Each row was made from one small tree. The marks that hang from a mark follow it in brackets, in alphabetical order. Every link used is in the known rows. Write each row's tree.
Known rows:
F[G[V[C J[X[P]]]]]: [-1.055  3.513  1.581  1.339  0.503  1.658  0.071  0.255  0.568 -1.802
  0.745  1.565 -0.713 -0.579 -0.731  0.167 -0.619 -1.744 -1.452  1.341
 -0.249 -1.029 -1.121 -0.125]
F[G[V[C J]]]: [-1.122  2.663  2.344  1.603 -1.852  1.998  0.883 -0.109 -0.406 -0.411
 -0.171  1.500 -0.933 -1.115 -1.699 -0.729 -1.159  0.059 -2.144  1.485
  0.247 -0.869 -2.184 -0.849]
C[F[G] V[J] X[P]]: [-0.850  1.177  2.284  0.233 -1.605 -1.052 -0.201 -0.404  2.021  2.970
 -0.351 -0.858  0.387 -0.183 -1.394 -0.350  0.117 -1.872 -0.504  0.922
 -1.684 -1.097 -1.345 -0.341]
X[C[F V[G J]]]: [ 0.856  0.856  1.573  0.628 -3.675 -0.063 -1.252 -0.502 -0.542  0.994
 -0.736 -0.056  0.775 -2.685 -0.439 -1.466  0.566 -0.058 -0.880  0.183
 -0.277  0.070  0.197 -0.953]
F[G[V[C[X[P]] J]]]: [-2.447  3.277  1.918  0.921 -0.724  1.299 -0.154  0.178  0.817 -0.225
  0.499  1.177 -0.810 -0.882 -2.452  1.554 -1.198 -2.221 -0.456  0.357
 -0.505 -1.593 -1.588  0.354]
D[V[C[X]]]: [-1.992 -1.595 -0.768 -0.132  1.660  0.384  1.000  0.030 -0.178  0.999
 -0.568 -0.276 -0.627  2.265 -0.507  0.268 -0.160  2.199  0.443 -0.610
  0.031 -0.391  1.189 -0.179]
D[V[C[X] G J[F]]]: [-3.691 -1.770  2.584  1.309  0.636  0.391 -2.535 -0.105 -0.425 -0.803
 -0.954  1.200  0.288  4.571 -1.150  3.607 -1.021  2.868  1.335 -1.620
  0.693  0.618  1.159  0.357]
V[C[X[P]] G]: [-2.345  0.327 -0.970  1.173  1.495  1.097  0.138  0.168  0.178 -1.827
  0.331  0.193 -0.070  7.442 -1.752  2.413 -1.343 -2.541  1.239 -1.794
 -1.467 -0.850  0.929  1.034]
C[F[G[V]]]: [ 1.282  1.414  2.557  0.248  0.413  0.146  3.371 -0.548  0.774  0.808
 -0.964  0.270 -0.473 -4.357 -2.647 -2.824  0.027  2.535 -1.734  3.017
  0.025 -0.126 -1.310 -1.183]
X[C]: [ 1.727  0.277 -1.018 -1.124  0.324  0.963  0.705  0.160 -0.948 -0.483
  0.504 -0.373 -0.815 -3.724 -0.230 -1.930  0.399 -0.413  1.159 -1.026
  1.234 -0.542  0.847  0.222]
D[V[J[F]]]: [-1.275 -2.036  1.098  0.242  2.291 -0.610 -1.341  0.046 -0.843  0.000
 -0.772  0.717 -0.244 -1.528 -0.817 -0.150  0.576  3.991  0.803 -1.031
  1.373  0.449  0.232 -0.357]
X[C P]: [ 1.727  1.385 -2.648 -1.519  2.251  0.066 -0.235  0.673 -0.221 -1.370
  1.066 -0.590 -0.781 -4.582 -1.748 -0.870  0.665 -2.884  2.427 -1.760
  0.305 -1.417  1.050  1.191]
D[V[C J[F[G] X]]]: [-0.759 -1.172  3.277  0.789  1.401  0.629 -1.536 -0.052 -0.106 -1.418
 -0.445  0.939 -0.351  2.345  0.193  1.262 -0.274  3.173 -0.465  1.140
  1.889  0.946  0.418 -0.231]
C[F X]: [ 0.017 -0.853  2.202 -0.674  0.932 -0.449  1.172 -0.754  0.752  1.753
 -0.425 -0.886 -0.181  2.183 -1.347 -0.978  0.224  2.287  0.543  0.689
  0.125  0.021  0.701 -0.014]
J[F X[P]]: [ 1.005 -1.740 -0.915 -0.497  5.135 -1.050 -0.894  0.380  0.249 -3.195
  0.902 -0.006 -0.085  2.514  1.210  0.096  0.836 -0.278  1.687 -0.432
  0.405  1.332  0.869  1.439]
X[J[V[C[F]]] P]: [ 0.043 -0.602 -4.662 -0.806 -1.624 -1.098 -1.207 -0.132 -1.432  1.167
 -0.241 -0.422  0.533  3.216  1.676  0.520  1.023 -0.662 -1.094 -0.364
 -1.032 -0.702  0.164 -0.592]
F[G[V]]: [-0.034  1.407 -0.300  0.554  0.838  1.231  4.069  0.124  0.105 -0.045
 -0.270  0.878 -0.870 -4.648 -1.043 -2.909 -0.613  0.626 -1.474  0.970
 -0.285 -0.623 -1.825 -1.070]
X[P]: [ 0.248  0.293 -3.203 -0.202  3.748 -0.125  1.361  0.465  0.015 -0.930
  0.587 -0.299 -0.642  0.268 -1.662 -1.700  0.566 -1.728  1.124 -1.392
 -0.829 -1.292  0.152  0.396]
P[X[C[V] J[F[G]]]]: [ 3.062 -1.917 -3.406 -2.201 -2.848 -0.272  0.602  0.600 -0.025  2.532
  0.402 -1.329  1.305 -3.348  2.734  0.827 -0.353 -1.879  1.551 -0.394
 -0.971  1.788  0.068 -0.308]
F[G[V[C[X] J]]]: [-2.349  2.434  2.861  1.135 -2.037  1.860  0.450 -0.136  0.171  0.384
 -0.001  1.259 -0.817 -0.191 -1.201  0.590 -1.456 -0.316 -1.409  0.908
  0.093 -0.974 -1.774 -0.362]
C[X[J]]: [-1.122 -2.941 -3.012 -0.556 -1.244 -0.543  1.451 -0.166 -0.708  2.409
  0.094 -1.057  0.452  2.950  2.923 -0.505 -0.046  1.488  0.310 -2.329
  0.308 -0.064  0.930 -0.125]
V[C[F[G]]]: [ 1.835  0.393  3.034  0.492 -0.305  0.987  1.965 -0.707  0.252  0.092
 -0.738 -0.537 -0.825  3.464 -3.247 -1.077 -0.716  1.307 -1.710  3.040
  0.571 -0.065 -0.691 -0.542]
C[F[G] V[J[X[P]]]]: [ 0.938  1.344  2.060  0.904 -0.714 -0.700  0.256 -0.442  1.443  1.335
 -0.181 -0.421  0.417 -0.024  0.651 -2.439  0.918 -0.801 -2.165  2.326
 -1.191 -0.224 -1.052 -1.200]
G[F V[C J[X[P]]]]: [-0.592  3.320  3.660  1.560  1.980 -0.268 -3.589  0.161 -0.642 -2.285
 -0.440  0.836 -1.119 -0.457 -0.787  1.381  1.545 -0.771 -1.051  0.999
 -0.091  0.070 -0.625  0.766]

Write each row's tree:
[ 0.081 -0.979 -0.876 -0.589 -1.157 -1.406 -0.666 -0.381  0.275  1.432
 -0.084 -1.502  0.428  5.624 -1.045  2.067  0.048  0.157 -0.238  0.135
 -0.378 -0.235  1.227  0.845] -> V[C[F X[J P]]]
[ 2.991 -1.389 -2.926 -2.027 -0.396 -1.379 -0.512  0.705 -0.322 -0.943
  0.602 -1.279  0.398 -4.937  0.027  1.486  0.067 -1.078  2.025 -1.525
  1.834  0.327  0.609  1.547] -> X[C J[F[G]] P]
[ 0.513  0.373 -6.024 -1.647 -2.060  1.544 -0.430  0.507 -1.442  1.703
  0.754  0.424  1.338 -1.714  3.836  0.958 -0.337 -1.991  2.612 -2.613
 -1.188  0.061  1.521 -1.371] -> P[X[C J[V[G]]]]
[-0.777  0.117  3.769  0.642 -3.270 -0.337  0.588 -0.875  1.277  3.757
 -0.882 -0.739  0.291  0.509 -0.071 -1.360 -0.133  0.447 -1.642  1.692
 -0.919 -0.352 -1.600 -1.136] -> C[F[G] V[J] X]
[-0.193  1.619  0.697  0.840 -0.217  1.701  2.975 -0.016 -0.110 -0.668
 -0.343  0.861 -1.082 -1.587 -1.530 -1.495 -0.984  0.007 -2.118  1.848
 -0.392 -0.520 -1.940 -0.680] -> F[G[V[C]]]
[ 0.429  1.256  1.496 -0.040 -0.338  1.433 -2.115 -0.069 -0.834 -1.000
  1.149  0.646 -0.402 -0.960  2.311 -1.173  0.605  0.031  0.755 -0.952
  2.141 -0.277  1.216 -0.095] -> V[J[X[C]]]
[-1.518 -0.791  3.314  2.464 -0.053  1.469 -3.466 -0.339 -1.094 -3.794
  0.128  1.767  0.389  8.983  1.098  2.617 -1.022  0.912 -0.277 -0.106
  1.180  1.702  0.831  0.442] -> V[C G J[F X]]
[-0.358 -3.523 -3.835 -1.001 -1.571 -2.409  0.756  0.332  0.525  2.174
 -0.186 -1.739  1.118  1.240  2.901  0.800 -0.002 -1.901 -0.273 -1.517
 -1.681  0.730 -0.855  0.602] -> C[V X[J[F[G]] P]]
[-0.009 -0.613  3.355  0.884  0.178  0.803 -0.924 -0.180 -0.451 -0.866
 -0.046  0.836 -0.532  0.598 -1.318 -0.086 -0.767  1.343  0.340 -0.097
  1.814  0.321 -1.577 -0.054] -> V[J[F[G]]]
[ 1.521 -2.898 -5.450 -0.974 -2.050 -2.453 -1.368  0.702 -1.026 -0.632
 -0.104 -1.170  1.653 -2.302  2.445  1.260  0.541 -2.019  0.805 -2.542
 -0.997  1.147  0.867  0.880] -> X[C[V[G]] J[F] P]
[-0.145 -0.200  2.686  0.934  0.132  0.960 -3.422 -0.049 -0.933 -3.398
  0.539  1.515  0.570  1.530  1.871  1.571 -0.339  0.877  1.667 -1.501
  2.283  1.378  1.555  0.625] -> V[G J[F X[C]]]
[ 0.632  3.294  3.356  0.580  1.309 -0.130  0.519 -0.321  1.502 -0.363
  0.164  0.904 -0.198 -3.395 -1.871 -1.296  0.499  0.902 -1.086  2.607
  0.022 -0.499 -0.600 -0.582] -> C[F[G[V[J[X[P]]]]]]
[-1.410  1.484  1.324  0.624 -0.569  1.632  2.714 -0.101  0.404  0.110
 -0.181  0.656 -0.914 -0.462 -1.086 -0.223 -1.454 -0.425 -1.308  1.248
 -0.479 -0.647 -1.467 -0.187] -> F[G[V[C[X]]]]
[ 3.196  1.343 -0.417 -1.129  0.757 -0.552  0.843  0.083  1.442 -0.153
  0.526 -1.131  0.147 -4.132  1.253 -2.108  1.258 -2.184 -0.341  1.641
 -0.523 -0.046  0.742  0.064] -> J[X[C[F[G] V] P]]
[-0.869 -2.119 -3.553  0.282 -2.312 -2.594  0.950 -0.322  0.823  3.041
 -0.885 -1.661  2.082  3.424  1.506  0.159  0.522 -0.448 -0.808 -1.189
 -2.912  0.241  0.771 -0.466] -> C[F V[G] X[J P]]
[-1.010  2.431  1.703  1.138 -0.783  1.532  1.760 -0.020 -0.108  0.154
 -0.150  1.538 -0.770 -4.214 -1.225 -2.001 -0.613  0.637 -1.351  0.743
  0.208 -1.014 -2.114 -1.239] -> F[G[V[J]]]
[ 0.894 -0.514  2.095  0.111  1.504  0.439  2.379 -0.415  0.567  1.029
 -1.375 -0.440 -0.681 -0.235 -3.128 -1.051 -0.039  3.949 -1.187  2.402
  0.578 -0.193  0.389 -1.048] -> D[V[C[F[G]]]]
[-1.554  1.356  1.600  0.852  0.901 -0.137 -3.447  0.227 -0.552 -3.076
  0.663  1.713 -0.246  1.937  0.067  2.200  0.165 -0.658 -0.644  0.810
  0.031  0.806 -0.398  1.004] -> G[V[C J[F X[P]]]]
[ 0.301  2.761  2.963  0.088 -1.146  0.188 -1.692 -0.348 -0.283 -0.378
  0.251  1.216 -0.107 -5.314  0.893 -1.097  1.086  1.723 -0.857  1.409
  1.193  0.238  0.695 -0.549] -> G[V[J[X[C[F]]]]]
[ 1.251 -2.760 -4.230 -2.386 -2.972 -1.063 -2.172  0.116 -2.808  0.323
 -0.136 -0.124  0.535 -3.127  4.674  0.478  0.836  0.791  0.871 -2.043
  1.734  1.068  0.518 -0.168] -> X[C J[F V]]
[-1.082 -2.264 -2.035 -0.038 -2.395  0.404  0.448 -0.181 -1.037  1.407
 -0.037 -1.033  0.082  6.621  1.787  1.028 -0.605  0.561 -0.743 -1.299
  0.234  0.028  0.750  0.215] -> V[C[X[J]]]
[ 2.859  0.087  0.345 -1.543  3.332 -0.090 -0.722  0.569  0.887 -3.395
  1.307 -0.239 -0.382 -3.385  0.383  0.744  0.115 -1.665  2.466  0.306
  1.901  0.798  0.886  1.876] -> J[F[G] X[C P]]
[ 1.994  1.414  0.277 -1.360  2.870 -0.429 -0.573  0.650  0.934 -3.634
  1.073  0.598 -0.315 -6.935  0.696  0.817  0.252 -1.452  1.581  0.953
  1.160  0.947  0.319  1.686] -> J[F[G[V]] X[C P]]
[-1.576 -1.000 -3.934 -0.343  1.009 -1.025  1.247  0.310  0.680  1.806
  0.256 -1.175  0.061  1.541  1.263 -1.352  0.501 -3.442  0.223 -1.695
 -2.966 -0.857 -0.459  0.264] -> C[V X[P]]
[ 1.974 -2.180 -2.332 -1.267  0.263  0.249  1.530  0.435  0.121  1.615
  0.448 -0.674  0.936  1.188  0.816  0.999 -0.886  0.342  1.956 -0.368
 -0.377  1.562  0.012 -0.398] -> P[X[J[F[G]]]]
[ 0.259 -1.428 -1.654 -1.086  0.098 -2.276  0.342 -0.282  0.823  2.433
 -0.039 -1.701  0.782  1.948 -0.448  0.520  0.679  1.059  0.863 -0.830
 -0.306 -0.356  1.423  0.561] -> C[F X[J P]]
[ 1.009 -3.214 -4.341 -0.859  1.349 -2.428 -0.477  0.500 -0.797 -0.564
  0.240 -1.004  0.646  1.408  0.540  0.715  0.632  0.359  0.921 -1.956
  0.292  0.677  0.399  1.009] -> X[J[F] P]
[-1.509 -1.238 -1.236  1.296  2.053  1.072  1.730  0.090 -0.748 -0.940
 -1.149  0.639 -0.143  2.769 -1.310 -0.274 -0.548  2.426 -0.407 -0.760
 -0.355 -0.161  1.333 -0.943] -> D[V[C G]]
[-1.421  0.432  0.934  0.099 -1.301 -1.735 -1.614 -0.467  1.129  2.928
 -0.298 -0.899  0.548  1.422 -0.663 -0.234  0.918 -1.589 -0.246 -0.004
 -2.195 -0.845 -0.470 -0.059] -> C[F V[J] X[P]]
